Known rows, with every step that occurs:
tifubup-loro-gikurab-podek-mopalas: [ -5 -16   0  11 -28 -27 -39  37  -5 -48 -34 -23  17   6  16 -10 -19   1
  33  27  37  30   8  -3  18]
gomu-loro-lolan-tose-tifubup: [-11   0 -11   6   8  42 -14  11 -35  23   5 -26 -27   0  51  29 -16  -7
   7  -8  -7   5  -7  41 -21]
lolan-loro-mopalas-pezigez-gomu-podek: [ -6  -7  12  13 -29  -1 -60 -13  21  -5  50   0  32   7  17 -42  13   6
 -19 -39   4  -4 -27  14  -5]
barun-loro-mopalas-pezigez: [ 18 -16  17   6 -11  26   2 -48  -3   8   0  18  16   9  21 -10  33 -30
  -5 -18 -24  24 -47 -35  20]
podek-mopalas-pezigez-gomu-loro: [-12   4   7   9  -9 -54   3 -26  -3 -24 -46  42  17   8 -20  16  15 -16
  24 -10 -14 -35 -34 -32  -3]
lanef-gomu: [  9 -12  -1   8  17  -1   1  28  33  11 -15  -9   6 -34 -47 -26   3   6
   1  13  19 -10  17  -8 -45]
podek-mopalas-pezigez-gomu-loro-lolan: [ -8   3   4   9  -4 -44   0 -33  -9 -23 -41  33   8   4  -4  23   3 -26
  29   0 -29 -37 -35 -21  -3]
tose-lolan: [ 19   1  -4  -7  27  21  13  45  20  42   3  29 -26  31 -22  13   9 -39
 -26  13  33   6   7  15 -12]
barun-loro-gikurab-podek-mopalas-pezigez: [ 34 -21   9   9 -15   7  20 -39 -14  -8 -45 -10  -4  -5  44   2  38  -2
  13 -22 -15  29 -33 -54  28]
tose-lolan-loro-mopalas: [ 22 -13  -6  -1  16  23 -26  29  27  26  38  21 -21  21   5   0   6 -54
 -37 -17  45  17 -13  45 -26]
podek-mopalas-pezigez: [ -4  -7  13  -3  15 -51  12 -34  -4  -3 -61  56   5  19 -17   2  36 -43
  15   6  -9 -12 -18 -33   2]
loro-tifubup: [-18   0  18 -40   3  12 -29  -2 -33  55  -5 -21  -1 -24 -10 -12  43 -11
 -39  29 -62   9  10   2  11]
loro-mopalas-pezigez-gomu: [ -1   6  27 -15  -1 -21 -36 -26  35 -10  29  18  40 -10 -11 -20  -2 -16
 -16  15 -20 -15 -17 -21  32]
loro-gikurab: [ 13  -5  21 -20  21   5 -37  15  46   3 -38 -23  18   6  23   2  20   4
 -23  11  25  38   8  -8  31]
pezigez-gomu-podek: [ -6  35   9  15 -49   4  -2  23  38  -1   5 -11  23  -3 -31 -24  18  69
 -12   0 -28 -41   1  -3  25]
gikurab-podek-mopalas-pezigez-gomu-loro-lolan-tose-tifubup: [ 16  -5  -5  -2 -18 -38  36 -17 -44  -7 -20  -2 -39 -37  25  -3   6   3
  36  -1 -37 -41   8 -24   6]
lolan-tose-tifubup-loro-mopalas-pezigez: [ -6  -1  -3 -17  41  38  19  28   6  21  43  22 -16  11  16  -1   3 -25
 -30 -14  61  45  28  30 -16]
barun-loro-lolan: [ 24 -15  -1   9 -12  72   8 -18 -16  29 -21 -12 -16  21  42  16  28 -24
  13  -6 -45  19 -39  -4  -3]
gikurab-podek-mopalas-pezigez: [ 17 -13   9  -6 -24 -58  27 -20 -33   1 -55  17 -20 -20  -1 -29  32   0
  39  19 -37 -35  11 -52  24]
tifubup-tose-lolan-loro-gikurab-podek-mopalas-pezigez: [ 22  -8 -27  -2  42   6  43 -18  17 -28   6   1 -26  20  -2  16 -42  -5
   5   6  48  37  38  30  -3]
mopalas-pezigez-gomu: [-18  13  15  -3 -10 -10  -9  12  14   9  26  15  50  29 -35  -3  -7  30
   8  -8 -12 -38 -11 -56   1]
pezigez-gomu: [ -3  22   7 -10 -36  15 -19  46  54   6  -2  -9  33  10 -38   6  11  47
  -1  -5 -13 -38  -6  -6   0]
tifubup-tose-lolan: [ 15   8 -24 -11  48  33  52   7  33  -1  -2   8 -24  35 -32  22 -35  -1
  -7  32  41  36  50  40   1]

Rows:
[-28  13  10  10 -23 -17 -17   8  -6  -1  27   4  52  24 -25   5 -21  39
  18 -19 -11 -42 -23 -53  -5]	mopalas-pezigez-gomu-loro
[ 28 -13  -8   1  13  92  33 -14 -16  39   1  -7 -39  13  55  25  30 -29
  -5 -23 -23  37 -24  15 -15]	barun-loro-lolan-tose-tifubup
[-10  12  -3  -3  24  33  25  23   9   7  56  15 -14   0  11 -10  -1   2
 -34 -16  50  29  28  31  -5]	lolan-tose-tifubup-loro-mopalas-pezigez-gomu-podek
[-17   6   1 -41  24  23   4 -24 -23  28  -1 -31  -7 -20 -19  -2   7   7
 -29  43 -51  31  40  23  18]	loro-tifubup-tose
[  6  -4  -7 -19  30  40  25  47   5  18  20  -6 -31  -1  29   1   9   0
 -22 -13  63  49  44  30 -10]	lolan-tose-tifubup-loro-gikurab-podek
[  0 -13  -3  23   2 -18 -24   3  14 -16  -3 -20   9 -59 -22 -20 -21   0
   7   6  14 -13  -7   6 -36]	lanef-gomu-loro-mopalas
[-21  -2  14  10 -17 -25 -45 -22 -22  -7   4   0  27  -5  17  -4 -12  -8
   7  -3 -10  -7 -30  -9  15]	gomu-loro-mopalas-pezigez
[ 15   1   0 -16  37  81  -3   4  15  40  -4  -9 -42   2  40  14  -2 -21
   1  43 -24  20  17  41  -7]	loro-lolan-tose
[  3  -4   5  -4 -41 -62  13 -24 -53  -7 -35  -6 -16 -45   0 -18  18  17
  37  14 -62 -49  -2 -48  21]	gikurab-podek-mopalas-pezigez-gomu-loro-tifubup
[ 10  -1  -9  -3 -20 -54  40 -30 -48 -18 -22  -4 -31 -41  -7  -4  -8  10
  34  21 -45 -37  14 -31  17]	gikurab-podek-mopalas-pezigez-gomu-loro-tifubup-tose-lolan
[-10 -12  -6  -9  -2 -43   0  46 -24 -23  22 -13  12  11  15   9  -6 -23
  -8 -42  46   7  11   3  -8]	tose-tifubup-loro-gikurab-podek-mopalas-pezigez-gomu
[ 17  -2 -25  -7  40  36  24  -3  39 -11  23   3 -21  29 -13  12 -37 -12
 -14  10  49  43  36  61  -8]	tifubup-tose-lolan-loro-mopalas
[ -6 -11  -9  27  -1 -11 -11  24   5  -3 -12 -23   8 -41 -32 -13 -18  19
  17  -2  19 -18  -1  -3 -52]	lanef-gomu-loro
[-26  17  -2   3   0 -10   3  -7 -19  -4  50  -3  32  10 -30  18 -44  29
   4  -4 -14 -28  -7 -33  -5]	mopalas-pezigez-gomu-loro-tifubup-tose-lolan
[ -9  13  15  31  -8 -48  29 -48 -19  -3 -41  39  -8   2  -6 -45  46   3
  -7  13 -29 -14   1 -22  38]	gomu-podek-mopalas-pezigez
[ 28  -7 -29  -4  37  15  40  -8  28 -27  -7  -6 -35  16  -1  18 -34  -4
   2   9  49  40  41  46  -3]	tifubup-tose-lolan-loro-gikurab-podek-mopalas
[ -6   4  -2   2  17 -30  20 -28 -12 -15 -22  36 -10  -1   6  30   6 -34
  13 -17 -10 -25 -24  -6 -14]	podek-mopalas-pezigez-gomu-loro-lolan-tose-tifubup
[-17 -14  -7 -18  -6  35 -41   0 -13  25  26 -34   5   7   8 -14  15  10
 -24 -22 -10  30   9  44 -27]	lolan-loro-tifubup-tose
[  8 -11 -10  -9  16  30 -22  36  -8  49  41   5 -27  15  -1   6  14 -42
 -43 -15  21  15  -6  39 -37]	tose-lolan-loro-tifubup
[-26   5 -12  -4   1   8 -10  -8 -51  12   5 -33 -10 -15   2  23 -22   9
  -8  13 -24  13   5  27  -3]	gomu-loro-tifubup-tose-lolan
[ -2  32   7  19 -45 -18   8   4  36 -18 -23   6  12 -11 -30 -17  28  48
  -5   1 -32 -44  -8  -1  25]	pezigez-gomu-podek-mopalas
[ -1  16   1   7 -51 -23 -29  21  23 -37 -24 -35  23 -26   2  22 -10  54
  20 -15 -12 -38 -23 -10  13]	pezigez-gomu-loro-gikurab-podek-mopalas
[-25  12   7  10 -17  -6 -22   2 -13  -1  33  -4  42  20 -10  12 -33  29
  23  -8 -26 -44 -25 -42  -6]	mopalas-pezigez-gomu-loro-lolan
[  4   2  -8 -13  27  17  32  30   5  -4  23   7 -24  -7  19  10  -1  -1
 -13 -20  56  29  29  15 -12]	lolan-tose-tifubup-loro-gikurab-podek-mopalas-pezigez-gomu
[ -5  -9   7  13 -20 -44 -27 -13 -32 -24 -41 -28   7 -19  39   7  -8  20
  27  -8  -1  -2 -16 -29  22]	gomu-loro-gikurab-podek-mopalas-pezigez
[  9  11 -24  10  28  23  34 -18  33 -26  48   3 -10  22 -20   2 -50  13
 -15   5  37  25  33  45   3]	tifubup-tose-lolan-loro-mopalas-pezigez-gomu-podek
[-29   2   8  25 -37 -21 -48  13  -1 -46  37   5  48  13 -13 -32 -36  -1
  13  27  16   6 -10   0  21]	tifubup-loro-mopalas-pezigez-gomu-podek
